What can hang from each mark
gagup: lesalid nusu zepezam
zepezam: gagup zore
lesalid: gagup zibu
zore: lesalid
zibu: zepezam
nusu: gagup lesalid zepezam

Every row comes from one small tree of marks. The marks that hang from a mark follow it in brackets, in alphabetical order. Every link used is in the known rows. Which tree was each row made from?
(in the rows, 128 means zero)
Known rows
lesalid[zibu[zepezam[gagup zore]]]: [100 142 122 145 176 125 104 126  84 156 158 147 135 161 119 163 116 205]
zore[lesalid]: [115 156 100 139 182 106  96  79  80 145 148 122 122 150 156 161 106 159]
lesalid[gagup[zepezam] zibu]: [129 179 124 169 168 145 107 100  88 168 157 117 120 186 143 162 137 126]
lesalid[zibu[zepezam]]: [121 158 104 142 153 132  91  90  81 158 168 145 120 160 150 162 109 178]
zore[lesalid[gagup]]: [126 171 103 170 185 107  92  93  87 150 125 113 121 160 156 166 105 151]
zore[lesalid[gagup[zepezam]]]: [124 175 109 164 176 121  96  89  69 152 137 108 124 171 154 172 132 135]
zibu[zepezam[gagup[lesalid nusu]]]: [132 140 102 116 168 149 110 106  59 150 172 155 136 147 134 180 125 165]
zibu[zepezam[gagup]]: [118 145  94 132 165 113  95 107  68 139 170 148 139 170 141 174 110 179]
gagup[lesalid[zibu]]: [137 157 123 158 177 154 116  85  96 159 154 116 116 166 137 153 130 163]
gagup[lesalid]: [143 149 108 131 181 138 113  86  89 144 155 119 123 166 147 157 128 156]
zepezam[gagup]: [115 144 105 135 187 111 113 108  86 141 171 133 136 175 136 164 113 154]
zepezam[gagup[nusu] zore[lesalid]]: [ 90 137 118 117 203 106 121 123  78 155 152 147 137 129 125 169 108 164]
zepezam[gagup[nusu[lesalid]] zore]: [102 132 127 106 212 115 143 138 105 138 169 158 157 156 122 159 109 142]
gagup[zepezam[zore[lesalid]]]: [101 146 115 119 187 112 110  91  73 148 149 122 129 153 145 158 134 165]
zibu[zepezam[gagup[nusu] zore[lesalid]]]: [ 93 135 107 112 183 109 101 121  60 151 153 163 139 125 131 177 108 187]
zepezam[gagup[nusu[lesalid]]]: [115 143 115 117 199 124 139 121  95 139 182 153 156 163 132 168 106 122]
zibu[zepezam[gagup zore[lesalid]]]: [ 96 137 107 138 182 100  90 114  66 140 139 140 141 147 131 172 112 213]
nusu[lesalid zepezam]: [136 144 122 136 185 118 127 118 114 124 168 119 150 187 159 163 118 125]
nusu[gagup lesalid zepezam[zore]]: [127 120 142 103 212 115 133 138 115 108 123 109 166 189 157 154 111 126]
zibu[zepezam]: [128 149  87 117 157 117  86  88  76 143 171 148 129 159 160 164 106 170]

Write each row's tree
[ 98 146 143 128 197 131 114  95  67 146 114 106 138 163 143 155 126 151] : nusu[gagup[zepezam[zore[lesalid[zibu]]]]]
[120 130 160 129 210 132 135 139 122 122 119 106 161 189 147 150 114 131] : nusu[gagup lesalid[zibu] zepezam[zore]]
[142 145 123 134 172 159  96  84  65 139 124 117 134 170 150 162 115 169] : nusu[gagup[lesalid[zibu[zepezam]]]]
[126 145 123 140 171 151 102 102  88 156 144 134 122 152 131 154 131 207] : gagup[lesalid[zibu[zepezam[zore]]]]
[137 148 140 131 184 172 119  81  64 143 134 100 135 185 145 160 144 129] : nusu[gagup[lesalid[zibu] zepezam]]
[106 132 104 117 178 107 101 126  79 140 161 151 142 163 128 166 112 199] : zibu[zepezam[gagup zore]]
[118 163 129 120 178 156 140  97  90 159 193 147 139 164 139 161 130 105] : gagup[nusu[lesalid[zibu]] zepezam]
[108 169 130 185 195 118 101 114 104 165 110 114 117 153 133 155 110 172] : zepezam[zore[lesalid[gagup zibu]]]
[116 140 140 161 199 148 127 123  98 156 147 119 129 169 107 153 137 190] : zepezam[gagup[lesalid[zibu]] zore]
[119 182 118 197 181 125  94  94  93 165 120 108 113 161 144 162 110 154] : zore[lesalid[gagup zibu]]
[106 151 140 109 191 149 146 116 100 158 178 153 142 157 128 152 134 124] : gagup[nusu[lesalid[zibu]] zepezam[zore]]
[132 141 149 144 195 139 129 122 109 121 133 102 156 196 158 158 112 114] : nusu[gagup lesalid[zibu] zepezam]
[124 156 129 138 197 126 126 125 109 137 144 121 149 191 139 156 134 130] : nusu[lesalid[gagup[zepezam[zore]]]]
[120 181 107 169 160 136  84  99  71 174 136 148 116 131 149 178 102 157] : zore[lesalid[gagup[nusu] zibu[zepezam]]]
[130 162 130 123 170 179 130  88  70 172 180 136 119 154 136 165 151 126] : gagup[lesalid[zibu] nusu zepezam]
[133 128 135  91 200 149 123  98  70 129 123 104 146 177 145 155 142 145] : nusu[gagup[lesalid zepezam[zore]]]
[ 97 141 142 132 208 133 148 139 111 154 167 156 151 156 110 156 111 146] : zepezam[gagup[nusu[lesalid[zibu]]] zore]
[101 158 110 177 165 125  89  95  61 155 151 134 129 155 131 175 111 199] : zore[lesalid[zibu[zepezam[gagup]]]]
[109 136 155 164 201 128 142 155 124 137 156 119 156 192 119 159 129 160] : nusu[lesalid[zibu] zepezam[gagup zore]]
[119 185 123 188 171 139  99  89  75 168 134 106 118 171 143 168 134 141] : zore[lesalid[gagup[zepezam] zibu]]
[139 156 113 154 157 159  94  84  77 157 154 130 119 160 143 162 129 187] : gagup[lesalid[zibu[zepezam]]]
